Known rows, with every step that occurs:
z, w, y, r, h, e: [-0.577 -1.640  1.198  3.747  0.480 -3.368 -1.940 -0.193 -1.353  0.898
  1.426  3.041 -0.509  2.102  3.326  1.371 -0.821 -2.839  0.913 -4.553
 -0.477 -0.040  0.705  0.936 -0.679]
z, w: [ 0.313 -0.957 -0.454 -0.401  0.538 -2.996 -2.397  0.092 -1.009  0.124
 -0.197  5.065 -0.670  0.220 -0.655  3.526 -0.372 -0.863  0.437 -2.847
 -1.058  0.131  0.147  0.766  0.736]
g, r, h, e, u: [-0.799 -1.742  0.801  3.651  0.693 -2.002 -1.623  2.042 -2.826 -3.335
  1.925  1.378  0.275  0.725  1.877  4.981 -1.365 -2.517 -1.596 -2.405
  0.144  1.909  2.007 -0.558  0.928]
z, w, y, r, h: [-0.594 -0.577  0.188 -0.033 -2.243 -3.215 -3.062 -0.804 -0.653  0.342
 -0.206  4.267 -4.154  3.450 -1.513 -0.120 -2.676 -5.779  0.277 -4.081
 -1.698  0.068  0.847  1.821 -0.786]
r, z, w: [ 0.227  0.760 -1.202 -0.141  1.494 -2.713 -1.423  1.399 -1.090  0.519
  0.204  5.119 -1.512  0.597 -0.935  3.649 -1.154 -0.720  0.004 -2.962
 -2.863 -0.315  0.219  0.666  1.327]
w, y, e: [ 0.834 -1.238 -6.246  0.521  1.319 -0.573  0.199  1.751 -1.151 -0.767
 -1.494  3.313 -3.048  1.718  1.043 -0.220  1.543 -0.101  2.217 -2.972
  0.209 -0.630 -0.423  1.003  0.290]
g, r: [ 0.164 -1.126 -0.405 -0.451  0.341 -1.336 -1.910  2.170 -2.117 -1.906
  1.222  2.032  0.222  2.469  0.482  0.927 -2.445 -1.318 -2.948 -2.724
 -0.482 -0.766  1.080 -0.642  0.674]
r, z, w, l, e: [ 0.250  0.596  0.854 -2.890 -2.338 -0.551 -0.473  1.780 -2.837  2.310
  1.154  1.788 -0.884 -1.119 -1.616  2.541  0.077 -0.834 -0.027 -3.792
 -0.391 -1.141 -0.449 -0.111 -0.370]
u, e, h: [ 0.123 -2.580 -0.784  1.133 -1.462 -6.243 -1.122  0.885 -0.518 -2.380
  0.458 -1.235 -0.038  0.327 -0.469  6.696  0.941 -2.608  2.702 -0.253
 -0.953  1.087  1.155  0.603  1.120]
r, z, w, y, e: [ 0.960 -0.330 -6.689  0.911  2.661 -0.997  0.147  2.443 -1.387 -0.205
 -1.564  5.493 -3.970  1.887  0.649  1.359  0.986  0.490  1.939 -3.627
 -0.874 -0.623 -0.349  1.403  0.722]
r, h, e: [-1.150 -1.752  1.230  4.078  1.701 -3.194 -1.887  0.864 -1.206  0.476
  2.111  1.497  1.356  0.552  3.731  0.844 -1.216 -1.556  0.387 -3.673
  0.069  0.180  1.243 -0.425 -0.631]
y, r, z, w, l: [ 0.530  0.509  1.794 -0.539 -1.371 -3.217 -0.434  0.370 -0.683  2.094
 -0.065  2.350 -2.058 -0.426 -3.395  2.871 -0.275 -4.253  0.645 -1.516
 -1.068 -2.333 -1.725  1.044 -0.166]
y, e, u: [ 0.327 -1.320 -3.318  1.424  0.771 -0.318 -0.478  1.706 -2.826 -3.942
 -0.468  1.656 -1.727 -0.356 -0.293  3.648  1.235 -1.223  0.493 -1.395
  0.153  1.626  0.586  0.379  1.259]
l, e, g, r: [ 0.526  0.297  0.924 -2.961  0.857 -0.676 -0.081  2.695 -3.400 -1.645
  2.049 -0.209  0.027  1.534 -0.050 -0.510 -2.067 -1.089 -3.944 -2.628
 -1.268 -1.154  0.310  0.211 -0.407]
y, r, h, e, g: [-0.123  0.207  3.054  0.596  1.645 -3.592  0.476 -0.138 -1.482 -0.146
  1.830 -1.851  0.186  0.239  1.333 -1.969 -0.491 -3.939 -0.168 -0.907
 -1.793 -0.854 -1.119  1.598 -1.438]
z, w, y: [ 0.647 -1.059 -2.503 -1.485 -1.138 -2.529 -0.729  0.606  0.246  0.517
 -1.070  5.416 -2.676  2.818 -0.285  3.263  0.473 -1.393  1.197 -2.973
 -0.456 -0.014 -0.193  1.270  1.205]
z, w, l, e: [ 0.196 -0.216  1.377 -3.020 -2.677 -0.845 -0.708  1.175 -2.780  2.135
  0.877  1.837 -0.498 -1.316 -1.752  2.520  0.580 -0.500  0.221 -3.623
  0.451 -1.017 -0.560 -0.010 -0.630]
l, e: [ 0.010 -0.382 -0.010 -3.357 -2.481  0.440 -1.057  0.873 -2.964  0.539
  1.227  0.837  0.389 -0.222  0.316  0.553  0.569  0.122  0.189 -3.837
 -0.072  0.072  0.375 -0.578  0.037]
u, e, g, r: [ 0.574 -1.021  0.860 -0.941  1.600 -3.626 -0.188  2.865 -2.743 -2.879
  1.532 -0.704  0.482  2.000  1.041  0.572 -1.750 -2.842 -3.136 -1.009
 -0.990 -1.293 -0.057  0.153 -0.132]
g, r, z, w, l: [ 0.378  0.373  1.031 -0.165 -0.237 -3.141 -0.437  2.074 -0.967  1.547
  0.303  2.993 -1.481 -0.174 -2.947  3.534 -1.344 -3.086 -0.922 -1.781
 -0.753 -2.263 -0.897  0.242  0.085]
g, r, z, w, y: [ 0.727  0.163 -3.105 -1.052 -0.077 -2.061 -0.321  2.285 -0.244  0.239
 -0.506  5.857 -3.062  3.771 -0.363  3.605 -0.994 -1.704 -0.570 -3.352
 -1.603 -0.524  0.289  0.958  1.761]
h, e: [-0.126 -1.926  1.059  3.060  1.265 -2.385 -0.699  0.396 -1.262  0.170
  1.820  0.557  2.272 -0.051  4.134  1.433  1.218 -0.202  1.194 -2.660
  0.540 -0.274  0.056 -0.723  0.353]
e, u, r: [ 0.510 -0.255 -0.022  0.607 -1.049 -3.348 -0.891 -1.855 -1.723 -2.910
  0.244  0.169 -0.922  1.593 -0.952  2.310 -0.559 -1.547  1.682 -0.033
  0.856  0.713 -0.157  0.698  3.805]

Rows:
[ 0.660  0.216 -3.039 -1.242 -0.434 -2.235 -0.356  1.588  0.296  0.815
 -0.694  5.518 -3.175  3.096 -0.586  3.297 -0.240 -1.550  0.604 -2.757
 -1.609 -0.272 -0.172  1.184  1.775] -> r, z, w, y
[ 0.971 -0.335 -2.969  1.415  0.554 -3.170 -0.614 -1.022 -2.143 -2.794
 -0.743  2.846 -2.631  2.165 -0.575  3.124  0.201 -0.648  2.463 -1.085
  1.034  0.681 -0.241  1.615  3.610] -> z, w, y, e, u, r
[ 1.113  1.332 -2.979 -1.492  3.339 -2.143  2.250  2.087 -1.401 -0.573
 -0.560  1.092 -3.013  0.677 -0.677 -0.994  0.763 -1.827  0.500 -0.814
 -2.387 -1.334 -1.717  2.269 -0.280] -> r, z, w, y, e, g
[ 0.056 -0.301  1.291 -3.348 -3.297 -0.177 -0.232  1.044 -2.603  1.804
  1.086 -0.198  0.004 -1.205 -1.313  1.028  0.638 -1.220  0.465 -3.022
  0.803 -1.124 -0.621 -0.451 -0.727] -> w, l, e
[-1.052 -0.686  0.748  0.421  1.365 -4.324 -2.316  2.728 -1.933 -1.816
  1.494  1.274 -1.365  2.337 -0.028 -0.307 -4.690 -4.481 -2.920 -2.547
 -1.354 -0.303  1.648  0.409 -1.208] -> u, e, g, r, h
[ 0.202  1.355 -1.313 -0.176  1.406 -1.075 -0.551  3.385 -1.714 -0.939
  1.619  1.496 -0.892  2.298  0.136  0.899 -2.937 -1.484 -2.644 -2.482
 -2.863 -1.236  0.862 -0.702  1.685] -> g, r, z
[ 0.503  2.021  2.173 -4.149  0.207 -1.730  1.770  1.567 -2.398  1.259
  1.327 -1.332 -0.978 -1.382 -2.589 -0.250  0.028 -2.349 -0.984 -0.708
 -2.023 -1.703 -1.949  1.313 -0.900] -> r, z, w, l, e, g
[-1.049 -1.776  1.060  4.304  2.208 -2.878 -2.220  1.998 -1.941 -0.256
  2.534  1.878  1.269  1.461  4.096  1.143 -2.477 -1.619 -1.489 -4.364
  0.062 -0.201  1.820 -0.626 -0.599] -> g, r, h, e
[ 0.320 -0.795  0.632  2.579 -0.057 -3.494 -0.621 -1.625 -2.026 -2.534
  1.063 -0.214  0.276  1.305  1.218  2.784  0.103 -0.742  1.851 -0.641
  1.318  0.779 -0.132  0.399  3.675] -> h, e, u, r
[-0.578 -1.611  1.514  3.375 -0.706 -1.969 -1.499  0.481 -2.574 -2.830
  1.622  0.889 -0.225  0.476  1.603  4.126 -0.190 -3.686 -0.214 -2.381
 -0.222  1.913  1.218  0.100  0.838] -> y, r, h, e, u
[-1.072  0.109  1.003  0.711 -1.545 -3.762 -2.673 -0.176 -1.957 -0.927
  0.769  1.253 -2.344  1.259 -2.149  1.197 -3.687 -3.526  0.184 -2.217
  0.538  0.620  1.193  0.630  1.003] -> w, l, e, u, r, h
[ 0.091  0.234  0.540 -1.429 -2.313 -0.233 -0.350  2.176 -3.428 -1.395
  0.989  1.278 -1.458 -1.037 -2.164  5.961  0.309 -2.074 -0.675 -2.299
 -0.248  1.086  0.359 -0.123  1.184] -> r, z, w, l, e, u
[-0.878 -0.218 -1.299  2.175  0.489 -3.741 -2.696 -0.111 -1.803 -2.130
  0.121  2.252 -2.772  1.874 -1.025  0.578 -3.412 -2.750  0.721 -2.247
  0.205  0.973  1.537  0.963  1.406] -> y, e, u, r, h
[-0.891 -1.669  0.794  3.399  0.359 -2.134 -1.487  1.405 -2.287 -2.857
  1.657  1.022  0.358  0.072  1.609  4.719 -0.558 -2.628 -0.407 -1.794
  0.155  2.053  1.641 -0.302  1.012] -> r, h, e, u
[ 0.635  2.116 -2.668 -0.629  2.872 -1.008  1.091  4.047 -1.997 -1.116
  0.983  1.215 -2.517  2.659 -0.049 -0.260 -2.207 -2.007 -2.567 -1.789
 -3.367 -1.765 -0.120  0.454  1.012] -> w, y, e, g, r, z
[ 0.891  0.745 -2.457 -1.651  0.525 -2.374  0.238  2.316 -0.390  0.257
 -0.264  4.893 -3.254  3.505 -0.798  2.776 -0.959 -2.113 -0.690 -2.569
 -1.928 -0.673 -0.336  1.529  1.359] -> e, g, r, z, w, y
[ 0.707 -0.305 -5.613  1.343  1.130 -3.182 -0.331  1.985 -0.478 -1.103
 -0.826  2.612 -3.421  1.225 -1.492  5.822  0.859 -0.732  2.850 -2.051
 -2.180  0.832  1.180  1.936  1.160] -> r, z, w, y, e, h
[ 0.400  0.952  1.043 -2.605 -2.125 -1.248 -0.378  0.953 -2.981  2.297
  1.055  1.678 -1.165 -0.652 -1.789  2.223 -0.270 -0.542  0.549 -3.453
  0.054 -1.373 -0.666  0.175  0.484] -> u, r, z, w, l, e
[ 0.089  0.222  2.263  0.272  1.343 -3.443  0.943 -0.007 -1.078  0.104
  1.597 -1.222 -0.509  1.068  1.311 -1.796 -0.261 -4.305  0.118 -1.154
 -1.671 -0.933 -1.236  1.790 -1.320] -> w, y, r, h, e, g
[ 0.237  0.622  1.138 -2.718 -1.907 -0.419 -0.482  2.488 -3.428  1.927
  1.377  2.144 -0.972 -0.403 -1.639  2.791 -0.801 -0.714 -1.163 -4.100
 -0.345 -1.328  0.031 -0.253 -0.261] -> g, r, z, w, l, e
[-1.033  0.286  1.488 -0.998  0.349 -2.605 -2.136  2.716 -2.427 -0.445
  1.663  1.193 -1.694  1.523 -1.646 -0.788 -4.874 -4.293 -3.593 -3.282
 -1.047 -0.796  1.332  0.337 -1.669] -> w, l, e, g, r, h
[ 0.843  0.401 -2.799 -0.610 -0.714 -2.703 -0.069  1.024 -0.180 -0.363
 -0.737  5.229 -3.544  3.457 -1.078  4.498 -0.385 -1.906  1.170 -2.435
 -1.123  0.236 -0.126  1.421  2.890] -> e, u, r, z, w, y
[ 0.593  0.373  1.562 -2.744  0.852 -1.397 -0.110  2.912 -3.394 -0.781
  1.805  0.772 -0.358  0.992 -0.957  0.661 -2.194 -1.938 -3.871 -2.392
 -1.021 -1.623 -0.170  0.468 -0.636] -> z, w, l, e, g, r
[-0.384  0.154  2.406  0.766  2.667 -3.654  0.630  0.778 -1.231 -0.061
  1.993 -1.570  0.886 -0.222  1.420 -1.317 -0.738 -3.157 -0.383 -0.505
 -1.503 -0.684 -0.704  1.082 -1.267] -> r, h, e, g
[ 0.507  1.442 -0.866 -0.121  0.675 -2.661 -1.212  0.805 -2.430 -0.420
  0.552  4.600 -2.120  0.975 -1.084  4.491 -1.310  0.028  0.219 -2.813
 -2.050  0.222  0.344  0.884  2.778] -> l, e, u, r, z, w
[ 0.349 -1.252 -4.146  1.502  0.949 -3.139 -0.969  1.094 -0.804 -1.856
 -0.341  0.482 -1.554 -0.112 -1.355  4.309  1.047 -0.608  2.674 -1.590
 -1.349  0.877  1.258  1.343  0.594] -> y, e, h
[ 0.387  0.852 -0.330  2.055  2.050 -3.609 -1.192  0.648 -1.845 -0.359
  0.772  4.463 -1.446  0.993  0.310  4.903 -1.091 -0.232  0.856 -2.757
 -1.838  0.078  0.183  0.896  2.826] -> h, e, u, r, z, w
[ 0.416  2.487  0.365 -1.835  1.171 -1.065  1.030  3.781 -2.487 -0.117
  1.983 -0.461 -1.249  1.272 -1.024  0.197 -2.598 -2.309 -3.137 -1.709
 -2.933 -2.111 -0.179 -0.126  0.541] -> w, l, e, g, r, z
[ 0.490  0.735  1.250  0.254 -0.823 -3.848 -0.159  0.794 -0.830  1.114
 -0.015  2.276 -2.009 -0.550 -3.420  4.453 -0.760 -3.150  0.541 -0.708
 -0.285 -1.497 -1.342  0.761  1.290] -> e, u, r, z, w, l
[ 0.695  1.074 -2.563  1.274  2.339 -3.050 -1.060  0.909 -2.124 -0.795
 -0.136  5.063 -2.700  1.040 -0.812  4.236 -1.081  0.006  1.020 -2.696
 -2.065  0.091  0.133  1.289  2.680] -> y, e, u, r, z, w
[ 0.619  1.929 -3.120  1.036  1.008 -2.036  0.706  1.224 -1.538 -1.607
  0.134  1.160 -3.071  2.455 -0.434  1.825 -1.177 -1.252  1.289 -1.037
 -1.582 -0.372 -0.212  0.691  3.670] -> w, y, e, u, r, z
[ 0.506  1.951 -2.492  1.367  1.383 -2.128  0.303  1.016 -1.957 -1.774
  0.575  0.731 -2.374  1.555 -0.436  1.641 -1.223 -0.905  0.959 -0.853
 -1.710 -0.329 -0.130  0.480  3.457] -> y, e, u, r, z
[-1.050  0.048  0.538 -0.149  1.398 -3.251 -2.575  2.257 -1.687 -1.378
  1.364  1.689 -1.700  2.187 -0.990 -1.040 -5.116 -4.461 -3.547 -2.630
 -1.590 -0.359  1.788  0.456 -1.168] -> e, g, r, h
[ 0.448  2.051 -1.162  0.190  0.860 -2.839 -0.178  0.202 -0.848 -0.110
  0.831  0.400 -1.416  1.939 -0.386 -0.029 -1.815 -1.140  1.153 -1.044
 -2.068 -1.187 -0.454  0.242  3.281] -> u, r, z
[ 0.740  1.582 -1.017 -1.216 -1.800 -1.070  0.334  0.171 -0.654  0.385
  0.364  1.357 -3.356  3.173 -0.747 -0.377 -0.430 -4.275  0.704 -2.181
 -3.267 -1.282 -0.805  1.073  1.348] -> w, y, r, z
[-1.073 -0.220  0.229  1.689 -0.605 -4.077 -2.969 -0.611 -1.291 -1.964
  0.555  1.808 -2.252  1.986 -1.471  0.942 -3.849 -3.880  0.313 -1.789
  0.030  1.081  1.554  0.687  1.547] -> e, u, r, h
[ 0.374  2.289 -0.271 -0.186 -0.605 -2.113  0.581  0.941 -2.106 -0.567
  1.172 -0.266 -1.839  1.067 -1.676  2.169 -1.496 -1.827  0.557 -0.781
 -1.284 -0.657 -0.426  0.095  3.290] -> w, l, e, u, r, z
[ 0.343  2.420 -0.531 -1.880  1.670 -0.608  0.535  3.764 -2.648 -0.727
  2.148  0.018 -1.101  1.728 -0.045 -0.089 -2.802 -1.561 -3.217 -2.101
 -3.460 -1.487  0.303 -0.140  0.829] -> l, e, g, r, z
[-0.828 -0.248 -1.898  2.017  0.144 -3.760 -2.288  0.067 -1.380 -1.796
 -0.164  2.764 -3.653  2.781 -1.068  0.874 -3.267 -3.156  0.902 -2.437
  0.245  0.996  1.329  1.260  1.464] -> w, y, e, u, r, h
[ 0.652  1.005 -0.247 -0.361  0.400 -2.517 -1.793  0.045 -1.477  0.625
  0.167  4.872 -2.525  1.318 -1.175  2.768 -0.743 -2.100  0.435 -3.132
 -3.366 -0.620 -0.263  1.335  1.024] -> y, r, z, w
[-0.786 -0.081 -1.657  0.264  1.914 -2.703 -1.844  3.008 -1.742 -1.428
  0.686  2.589 -2.998  2.973 -0.564 -1.110 -4.506 -3.604 -2.828 -3.238
 -1.454 -0.432  1.582  0.969 -1.234] -> w, y, e, g, r, h
[ 0.584  0.933  1.567 -0.888  0.505 -3.584  0.263  2.132 -0.990  1.525
  0.457  1.871 -1.428 -0.430 -3.314  2.758 -1.457 -3.512 -1.048 -0.964
 -1.291 -2.526 -1.454  0.844 -0.280] -> e, g, r, z, w, l
